What can hang from each mark:
J920: J828
J22: J298
J475: J921
J591: J298
J371: J921
J921: J475
J891: J298 J371 J828
J168: J298
J298: J168 J591 J891

Known rows, with every way that one mark hangs from another:
J921(J475): [-0.12 -0.05  0.19  0.15 -0.15 -0.07 -0.16 -0.06  0.07  0.00 -0.12  0.02
  0.14  0.15 -0.12 -0.02  0.07 -0.35 -0.20  0.02 -0.09 -0.05]
J298(J168 J591 J891(J371(J921) J828)): [ 0.09  0.04  0.02 -0.12 -0.04  0.02  0.16 -0.03 -0.12 -0.06 -0.06 -0.03
 -0.09 -0.07  0.04  0.00 -0.32  0.27  0.20 -0.09  0.05  0.04]
J298(J591): [-0.02 -0.06  0.14  0.11 -0.05  0.06 -0.09 -0.15  0.06 -0.24  0.08  0.02
  0.13  0.09  0.07 -0.02  0.11 -0.19  0.06 -0.03  0.01 -0.03]
J22(J298(J168 J591 J891(J371 J828))): [ 0.11  0.02 -0.05 -0.05 -0.05  0.03  0.09 -0.07  0.00 -0.26  0.14  0.01
 -0.08 -0.03  0.14  0.01 -0.23  0.10  0.50  0.00  0.10  0.09]
J891(J298(J168) J371): [ 0.06  0.00 -0.16  0.20 -0.02 -0.15  0.03  0.24  0.09  0.18  0.00 -0.01
 -0.12  0.04  0.10 -0.07 -0.15 -0.12 -0.13  0.07  0.09  0.07]
J298(J168 J891(J371 J828)): [ 0.06  0.01 -0.03 -0.06  0.11 -0.06  0.11  0.13  0.00 -0.03  0.11 -0.02
 -0.05 -0.01 -0.03  0.00 -0.17  0.07  0.19  0.01 -0.03  0.06]
J298(J168 J591 J891(J371 J828)): [ 0.08  0.00  0.01 -0.08  0.04  0.02  0.10 -0.05 -0.02 -0.28  0.18 -0.01
 -0.06 -0.06  0.07  0.01 -0.25  0.13  0.35 -0.02  0.03  0.07]
J591(J298(J891(J828))): [-0.09 -0.05 -0.03 -0.10  0.20  0.04 -0.07  0.02  0.06 -0.04  0.10  0.00
  0.09 -0.13 -0.03  0.07  0.21  0.06 -0.18  0.10 -0.16 -0.09]
J920(J828): [-0.02 -0.01 -0.08  0.00 -0.01 -0.03 -0.03  0.04  0.10 -0.46 -0.01  0.03
  0.20  0.12  0.01 -0.07  0.26 -0.21 -0.21  0.04  0.00  0.01]
J168(J298(J591 J891)): [-0.06 -0.01  0.20 -0.25  0.07  0.16 -0.12 -0.21 -0.08  0.01  0.09  0.05
  0.07  0.01 -0.06  0.02  0.36 -0.11  0.22 -0.11 -0.04 -0.09]
J168(J298): [-0.11 -0.03  0.16  0.05  0.05  0.03 -0.12  0.03  0.04  0.20  0.01  0.03
  0.02  0.12 -0.11 -0.02  0.49 -0.32 -0.05 -0.01 -0.02 -0.08]
J168(J298(J591)): [-0.08 -0.05  0.19  0.03  0.01  0.12 -0.12 -0.15  0.04 -0.09  0.08  0.04
  0.02  0.08 -0.02 -0.01  0.39 -0.26  0.12 -0.03  0.03 -0.06]
J298(J591 J891(J371)): [ 0.05  0.00  0.08 -0.18 -0.02  0.11 -0.04 -0.13 -0.08  0.01  0.20  0.04
  0.28  0.03  0.03 -0.01 -0.08  0.05  0.21 -0.12  0.01  0.03]
J371(J921(J475)): [-0.11 -0.01  0.20  0.11 -0.24 -0.07 -0.10 -0.05 -0.02  0.25 -0.36  0.00
  0.12  0.13 -0.15 -0.03  0.01 -0.21 -0.34 -0.05 -0.08 -0.08]
J891(J298 J371(J921(J475)) J828): [ 0.00  0.05 -0.18  0.37 -0.20 -0.16 -0.02  0.00  0.02  0.02 -0.27 -0.02
  0.08  0.06 -0.08  0.03 -0.34  0.09 -0.55  0.05  0.05  0.09]
J891(J298(J591) J371 J828): [ 0.10 -0.01 -0.23  0.37 -0.01 -0.03  0.00 -0.09  0.10 -0.43  0.17  0.00
  0.09  0.02  0.13  0.03 -0.24  0.11 -0.14  0.06  0.13  0.15]
J591(J298(J891)): [-0.11 -0.05  0.06 -0.24  0.13  0.06 -0.12  0.05  0.02  0.25  0.06  0.03
  0.17 -0.10 -0.03  0.01  0.31 -0.06 -0.13  0.04 -0.17 -0.13]
J475(J921): [-0.04 -0.04 -0.03 -0.05 -0.02  0.01 -0.12  0.06  0.02 -0.10  0.20  0.02
  0.07  0.16 -0.06 -0.02  0.27 -0.19  0.00 -0.01 -0.08 -0.10]
J298(J168): [-0.04 -0.05  0.13  0.09  0.01 -0.09 -0.01  0.16  0.09  0.09 -0.06 -0.01
 -0.15  0.09  0.02 -0.07  0.09 -0.30  0.07  0.03 -0.03 -0.05]
J22(J298): [-0.02 -0.02  0.05  0.16 -0.07 -0.01 -0.10  0.02  0.10  0.08 -0.02  0.02
  0.11  0.17  0.05 -0.03  0.21 -0.28  0.06  0.02  0.02 -0.01]

Rows:
[-0.07  0.00  0.07 -0.09  0.19  0.06 -0.05 -0.06 -0.04 -0.04  0.06  0.00
  0.01  0.03 -0.17  0.06  0.36 -0.07  0.02 -0.02 -0.11 -0.05]	J168(J298(J891(J828)))
[ 0.09  0.07  0.05 -0.22 -0.21  0.06  0.09 -0.02 -0.11  0.30 -0.13  0.02
 -0.05 -0.01  0.11 -0.05 -0.21  0.12  0.40 -0.12  0.11  0.02]	J22(J298(J168 J591 J891(J371(J921))))
[ 0.11 -0.01 -0.21  0.32  0.00 -0.09  0.08  0.01  0.12 -0.41  0.10 -0.03
 -0.19 -0.03  0.17 -0.01 -0.33  0.08  0.01  0.11  0.15  0.13]	J891(J298(J168 J591) J371 J828)
[ 0.03  0.02 -0.03  0.18 -0.33 -0.11  0.02 -0.03 -0.01  0.09 -0.30 -0.01
 -0.14 -0.01  0.07 -0.06 -0.42  0.00 -0.19  0.00  0.13  0.05]	J891(J298(J168 J591) J371(J921(J475)))
[ 0.01  0.05  0.07 -0.17  0.00  0.14  0.04 -0.16 -0.17  0.07  0.00  0.01
  0.08 -0.03 -0.10  0.06  0.08  0.25  0.09 -0.13  0.04  0.01]	J168(J298(J591 J891(J371(J921) J828)))
[-0.07 -0.06 -0.03 -0.15  0.19 -0.02  0.02  0.12  0.08  0.00  0.04 -0.03
 -0.18 -0.18  0.00  0.03  0.13  0.01  0.00  0.14 -0.15 -0.11]	J591(J298(J168 J891(J828)))
[ 0.01  0.01  0.04 -0.12  0.10  0.14 -0.02 -0.18 -0.06 -0.17  0.23  0.03
  0.11 -0.02 -0.06  0.06  0.13  0.11  0.24 -0.07  0.03  0.05]	J168(J298(J591 J891(J371 J828)))
[-0.02  0.01 -0.08 -0.19  0.06 -0.03  0.11  0.21 -0.04  0.38 -0.09 -0.03
 -0.11 -0.20 -0.01  0.02 -0.09  0.25 -0.11  0.05 -0.06 -0.05]	J591(J298(J168 J891(J371(J921) J828)))
[ 0.05 -0.03 -0.15  0.39  0.05 -0.03 -0.04 -0.17  0.10 -0.57  0.07 -0.02
 -0.02  0.03  0.12  0.04 -0.09  0.02 -0.20  0.10  0.06  0.07]	J891(J298(J591) J828)
[-0.08  0.06  0.08 -0.12 -0.10  0.02 -0.02 -0.08 -0.15  0.29 -0.19  0.01
  0.09  0.02 -0.28  0.06  0.04  0.09 -0.16 -0.08 -0.06 -0.01]	J168(J298(J891(J371(J921(J475)) J828)))
[ 0.07  0.00  0.02 -0.04  0.00  0.03  0.05 -0.14  0.03 -0.41  0.03  0.00
 -0.19 -0.02  0.13  0.02 -0.09  0.01  0.44  0.03  0.02  0.01]	J22(J298(J168 J591 J891(J828)))
[-0.06  0.02 -0.01 -0.29 -0.01  0.06 -0.03  0.13 -0.10  0.67 -0.07  0.02
  0.23 -0.12 -0.04  0.00  0.10  0.17 -0.24 -0.05 -0.08 -0.08]	J591(J298(J891(J371(J921))))
[-0.04 -0.03 -0.11 -0.12  0.16  0.03 -0.03  0.08  0.04  0.10  0.21  0.01
  0.20 -0.13 -0.01  0.06  0.07  0.15 -0.11  0.08 -0.08 -0.01]	J591(J298(J891(J371 J828)))
[ 0.02 -0.02  0.17 -0.20  0.02  0.05  0.01 -0.08 -0.03 -0.11  0.04  0.01
 -0.10 -0.02  0.07 -0.04 -0.03 -0.08  0.33 -0.05 -0.04 -0.06]	J298(J168 J591 J891)
[ 0.03 -0.01 -0.18  0.37  0.10 -0.17  0.05  0.13  0.15 -0.28 -0.07 -0.05
 -0.30  0.01  0.06 -0.01 -0.11 -0.09 -0.20  0.16  0.02  0.03]	J891(J298(J168) J828)
[ 0.05  0.06 -0.02 -0.10  0.01 -0.06  0.16  0.15 -0.10  0.22 -0.12 -0.04
 -0.09 -0.02 -0.07 -0.01 -0.23  0.20  0.03 -0.06 -0.02  0.02]	J298(J168 J891(J371(J921) J828))
[-0.05  0.01  0.02 -0.34 -0.01  0.00  0.06  0.25 -0.07  0.70 -0.14  0.00
 -0.05 -0.17  0.00 -0.04  0.00  0.13 -0.08 -0.02 -0.05 -0.10]	J591(J298(J168 J891(J371(J921))))
[ 0.04  0.01 -0.05 -0.03  0.11  0.00  0.02  0.01 -0.04 -0.03  0.16  0.00
  0.23  0.04 -0.07  0.04 -0.08  0.10  0.02 -0.03 -0.05  0.07]	J298(J891(J371 J828))
[ 0.11  0.03 -0.20  0.29 -0.10 -0.09  0.13  0.03  0.02 -0.17 -0.13 -0.05
 -0.22 -0.05  0.14 -0.01 -0.40  0.21 -0.14  0.04  0.17  0.10]	J891(J298(J168 J591) J371(J921) J828)
[-0.04 -0.01  0.11 -0.11  0.14  0.14 -0.06 -0.24 -0.05 -0.33  0.12  0.02
  0.00 -0.02 -0.07  0.07  0.28  0.01  0.19 -0.04 -0.05 -0.04]	J168(J298(J591 J891(J828)))
[ 0.06  0.05 -0.13  0.17 -0.11 -0.15  0.09  0.26  0.00  0.44 -0.24 -0.03
 -0.15  0.03  0.06 -0.08 -0.21  0.02 -0.27  0.00  0.11  0.04]	J891(J298(J168) J371(J921))
[-0.04  0.07  0.11 -0.29 -0.01  0.08 -0.01  0.07 -0.19  0.67 -0.11  0.03
  0.15  0.04 -0.18 -0.01  0.24  0.05 -0.04 -0.17 -0.01 -0.05]	J168(J298(J891(J371(J921))))
[ 0.06 -0.03 -0.14  0.34  0.04 -0.09  0.04 -0.05  0.14 -0.56  0.00 -0.04
 -0.29 -0.03  0.16  0.00 -0.19 -0.03 -0.02  0.12  0.08  0.05]	J891(J298(J168 J591) J828)
